Known rows, with every way that one mark hangs from another:
J{K Q}: [ -4 -18  41 -16   1   7   2  25 -12  -8 -21 -10  -3  20   2 -35   4  36
   2  35 -23 -25 -11   3   9  49  20  50  24 -19 -43]
H{P}: [ -7  11  54   5  44 -15  -9   1 -12  -6 -16  -9  -3  -4  22   4 -16  14
  17  30 -36 -18  -4   7  21  24  11  52  11  12 -18]
Q{C{M} J{K}}: [-14 -22  35  28  25  -8   9 -19   0   0 -19 -40   6  22 -14 -71   5  10
   5  12 -23  17  18  -6  13   8 -29   6  -4 -12 -60]
L{C F{P}}: [ 25  19 -19 -18  -7 -15  -2  -6  -1  -6  15  -2   6 -43  21  70  10   1
   7  15  -4   3 -21  15 -10 -16  -7  18  -9   5   8]
Q{C}: [-18  -2  32  22  17 -13   7   3 -36  10  -1 -17 -17   4  13  13   0   2
  17   4   7   0   6  12  29 -15   0  22  13  11 -31]
C{D L{F} M P}: [ -5  10 -38  -3 -36  18   1   1  23   8   3  26  20  15  -5  17  10 -12
  -4 -27  34   9  -6 -18 -31  -7   5 -48  15  -4  45]
Q{C{D P} J}: [-54   7   2   4  -4  -6  13 -15   7  -7  -1  -1  -6  59 -29 -40   6  -4
  16 -27 -20   3  21  23  23 -33  24 -24   8   8  24]
Q{C J}: [-25   2  33   9  24 -27  13 -20 -29   3 -18 -20  -6  27  -7 -31  -2   8
  21   4 -26   4  16  11  36 -22  -9  18  10  12 -30]
D{F}: [ -5   8  51 -25  27  -1 -12  -9 -13   9 -13  -2 -24   0 -10   0  -7  -2
 -22  18 -21 -35  20  -7  28  38   5  41  18  11   1]
C{L M P}: [  7  -6 -17  -9  16   9  -8   7  16  20  -9  16   0  -1  -1  12 -17 -11
   9  -3  22 -10  28 -23  -9   2 -13 -23  19  -6  -9]
Q{C{L M} J{P}}: [ 12 -17  16  32  23 -22   3 -15 -35  26 -34 -21  15  31 -16 -64  -7   5
  -2   4   9  29  12 -15   4 -27 -35  -3 -23   7 -52]
C{D{F} L M P}: [ -4  -4  -6 -10  -6  29 -18  -6  24  18 -13  23  -9  23 -39  -1  -8 -18
 -41 -13  26 -12  25 -25  -7  21  16 -38  29  -4  58]
C{P}: [-25   0   4 -22  18  -2  -4   9   8  -2   5  11 -11  12   6   2 -11   3
  20   2 -27 -29  26   1  18  13  12   6  10   8  -7]
C{L{F{D}} M}: [ 26   4  -4   4 -24   1 -13   1 -11  -3 -11  14  15 -50  14  -7 -11  -6
 -12  -8  26  11 -24 -22 -23   6 -34 -10   2  14  -8]
D{F{P}}: [ -4  -2  21 -30  18  -7 -14 -16  -7  -2  -6   2 -33 -32  -4  46  -4  -6
 -23  19   7 -40  29  -6  20  29   1  37  13  18  12]
J{K P Q{C{M}}}: [ -2 -39  28  26  -5  15   6  17 -26  -4 -14 -27   3  26   1 -85  12  37
  -7  30   5  16 -30   4 -10   4 -20  28 -24 -16 -70]
J{K P Q{C{L}}}: [ 34 -18  16  32  -9  -6   5  23 -60   5 -29  -2  17  30  -2 -82  -8  40
 -11  28  19  -5 -30   1   8   2  26  21   1  -3 -54]
L{C{M} F{D P}}: [ 20  -9 -31 -14 -15   5  -4  -5  30 -27  23  -5  -3 -78  24  37   7  -8
 -12   2   7  21 -28  10 -39 -12 -36  -4 -40   7   9]
J{P Q{C{M}}}: [-13 -34  24  28   2   7   4  20 -35   6 -11 -19  -4  21   5 -46   3  19
  -6  23  26  27 -28   5  -3 -30 -25  29 -17   5 -66]
F{P}: [-12   0  -3 -19  23 -14  -1   1  -4  -6   2  -8 -13 -30  26  59   4   4
  22  17   1 -22  23  12  19  13   1  43   0  16  -7]
Q{C{D}}: [-32   3  28  29  -1 -10   5   0 -25   6  13 -18 -13  24   8  14  10   1
  12 -11  13   7   2  20  28 -17  17  21  10   8  20]
L{C}: [ 16   6  31 -20  29 -16   0   9   0  11   2 -18 -10  -2  14  23  -6  13
  16   3 -37   0   4   9  14   2  -2  27 -14  -8  -4]
Q{C{M P} J}: [-35 -14   4  12  16  -4   9 -21   8   4   1 -13  -8  34 -23 -36  -9 -12
  18  -7 -17  17  22   5   4 -25 -24 -28   9   0 -36]
L{C{D{F} M P}}: [ -7  -4   4 -24  -1  32 -16  -7  51   6  12  -2 -22  15 -37  -2   8  -5
 -37 -20 -13   7  11  -3 -13   7  -1 -28  -8 -22  61]
J{K P Q{C}}: [  0 -21  36  20  -1  -5   9  19 -47  -5 -15 -18   7  30   5 -87   8  43
  -6  39  -6  -3 -28  11  13   6  12  35 -20  -6 -63]
F{D}: [-16   4  24 -18  15  -5  -4  12 -13 -14   5 -10 -14 -29  19  -9  -9   9
  -4   1 -29 -30   2  10  15  29  -1  43  -9  23  -7]
H{D}: [ -3  -5  44 -12  50  -8 -13   6 -14 -10  -5 -18  -4  -5  21  45  12  12
  -3  15 -13 -33  28   5  21  41  11  56  14  23  -7]
C{L}: [ 19   8  16   0  21 -18  -6   7 -27  15 -16   5   3  -2  14  28 -14   3
   7   7   8 -26  10 -13  20  19  11  26  22   5  -8]
L{C F}: [ 21  18  15 -12   2  -6  12  -3  -8   3   8  -5   8 -11  16  25   6   7
   1  12 -23  11 -25  10  -2  -8  -4  16 -11  -2  -3]
M{C{L P}}: [ 17   3 -18   5  17  -4   1   6  24  17  -6  22  -1  18 -10  14 -24 -31
  12 -18 -12 -24  33 -26  21  17  30 -29  24 -29   4]
L{C{M} F{P}}: [ 24  -5 -23  -7  -2   4   2  -6  29  -5  19 -13   5 -44  21  72  17  -7
   2   9  13  32 -22   0 -34 -18 -32   6 -20  -5   2]

Rows:
[ 12  -3 -27 -24 -22  21   0   0  40 -13  22  11   2 -41   5 -18  -4  -9
  -3 -12 -26  19 -31   3 -38 -18 -30 -41 -28  -7  13]	L{C{M P} F{D}}
[ 16   3  -4  14   4 -12   9 -18  -9   4 -19   7  10  43 -31 -78 -20  10
   6   2 -12 -22  24  -4  18   1  18 -33  22 -11 -29]	Q{C{L P} J{K}}
[ 17  20 -38  26 -35  -7   0  -1  13   4   5  25  19 -12  -2  74  19 -35
  -4 -19  35  -2   4 -19  -1   7  35 -12  17  -8  55]	M{C{D L{F{P}}}}
[-35   6 -12   1   0   3   1  10  42   6  20  12 -10  35  -8   5  11 -25
  11 -34 -35 -10  35  -7  11  23  39 -16   7 -23  37]	M{C{D P}}
[ 25  17  -2  29 -36  -7   2  -9 -48  -6   0  22  12 -38  14 -13 -18  -8
 -13  -8  45   4 -32   6   6 -28  -3 -17  11  29  -4]	Q{C{L{F{D}}}}
[-16  14 -13 -24   4   5  -4   9  33   2  19  -2  -8  30 -11   5   5  14
  10 -20 -32  -2   7  18  -1  -4  28 -15 -11 -11  54]	L{C{D P}}
[-40   1  11   2  21 -12  11 -17  -5  -1  -9  -3  -7  42 -22 -43 -15 -15
  22  -8 -30  -7  27  12  29 -27  10 -21  17  11 -25]	Q{C{P} J}
[  -5   -1   30  -15   35  -26   10   -3  -16   -6  -35  -39   22   46
   -2 -110   14   43   -1   26  -77  -16   15   -1   13   52    9   48
  -45   -2  -51]	Q{J{K P}}
[ 37  11 -43  15 -31 -13  -1  -2   5 -11  13  25   6 -64   7  41 -11 -40
  -9 -13  23 -10 -13 -12   4  11   0 -12   6  -2  16]	M{C{L{F{D P}}}}
[ 22  13 -25 -20 -23  -5  -3   3  -1 -30  25   2   0 -73  24  35  -4   0
  -5   7 -13   6 -33  23 -19  -9  -9  12 -28  19  13]	L{C F{D P}}
[ 10  14 -23 -11 -24  -1  -3   2 -13   6  -5  37  24   3   6  10 -16  -9
  13  -4  16 -20 -11 -14  -1   1  14 -28  28   6   3]	C{L{F} P}
[ 11  15  -6 -18 -12  -1   7  -5  12   1  21  11   9  -4   4  10  -4  -2
  18   3 -27   7 -20   9 -14 -10   8 -17  -3  -5   9]	L{C{P} F}
[-14  -5 -13 -18  11  20  -5   8  52   5  22  -9  -2  20 -11  11  12   0
   7 -19 -18  19  12   4 -21  -8  -4 -26 -19 -23  39]	L{C{D M P}}
[-18 -13  24  26 -24   7   9  28 -40 -13  -4 -19   7  53  -9 -85  21  48
 -17  18   3   5 -31  23   2   5  32  36 -20  -4 -21]	J{K P Q{C{D}}}
[ 23  17   2 -19 -15  -3  -2  -2  -5 -18  14  -2   1 -45  22  -5  -3   8
  -2   1 -31   5 -44  16  -9 -10 -10  14 -22   7   6]	L{C F{D}}
[ 15   2 -38  -7 -32  18  -3   2  12  -7   3  35  11 -39   3 -22 -14 -18
  -8 -16  18  -2 -17 -16 -28  -6 -16 -48   5   9   1]	C{L{F{D}} M P}
[ 24  -2 -34   6 -11  -5  -5  -6  -4   5  -3  10  16 -44  19  73   9 -15
   0   5  61  17  -3 -24 -24  -1 -25  -7  12  15  -4]	C{L{F{P}} M}
[  8   2 -21 -14  -7  17   4   2  32   1  16   2   7  -8   2   9   2  -7
  12  -7 -16  21 -23  -4 -33 -18 -25 -34 -14 -14  -6]	L{C{M P} F}
[-48  -8  -1   3 -31  17   4  18 -11  -9  11  22 -16  49 -17 -21   5   7
   8 -10  21  -2  -6  22  11 -28  33 -10  36  -2  16]	J{Q{C{D P}}}
[  7   2 -41  10 -31   6  -3  -2   7  -2   4  12  18 -27   7  68  28 -10
  -4  -6  67  21 -10 -16 -28  -1   0  -8  10  10  45]	C{D L{F{P}} M}
[  0  -6   0 -24   7  16 -23 -10  41   1  10 -15 -27 -23 -23  58  15  -5
 -44   2  12   7  16  -4 -14  10  -9  12 -21  -9  62]	L{C{D{F{P}} M}}
[ -1  12 -25   7  -6   3  -1  10  28  18   8  29   4  36 -18   9  -6 -26
   2 -35  -7 -18  32 -20  20  15  45 -36  19 -29  53]	M{C{D L P}}
[  6   5 -31  -8 -22   6   2   3  37  -9  21  -9   4 -32  10  72  41  -2
  -4  -6  20  37 -21   6 -39 -16 -12  -1 -23 -10  42]	L{C{D M} F{P}}
[-24   0  30  12  22 -37  16 -19 -47   0 -21 -29   8  45  -3 -72   2  10
   9  12 -35   6   8  17  27 -16  -8  31 -32  16 -44]	Q{C J{P}}
[ 24 -10 -43   0 -29   0  -9   1   0 -17   3  18  10 -73  23  37  -5 -15
 -11  -3  54   1 -17 -13 -31   2 -30  -8  -5  22   6]	C{L{F{D P}} M}
[  7 -14 -14 -18  27  14  -7   4  42   6  12  -9  -5   1   0   8  -8   0
  17  -6 -29  11  11  -7 -18  -5 -25 -19 -20 -14  -9]	L{C{M P}}
[ 27   1  -1  11 -11   0   4  -2  -9  20 -15   9  27 -14   8  32   2  -6
  -3   0  31   9 -18 -29 -12   7 -24  -5  20  -1 -19]	C{L{F} M}
[-36  -8   8  11  -8  25 -16 -15  20  12  11   1 -34  24 -34 -14  -1 -21
 -32 -19  23   5  19  -2   2 -19   2 -34   9   3  36]	Q{C{D{F} M P}}
[ -6  -6 -26  29 -12  12  -5   1   4  17   5  13  -1  22 -11   3  -3 -15
   1 -32  56  12  17  -2 -14 -28   5 -50  16  -1  30]	Q{C{D L M P}}
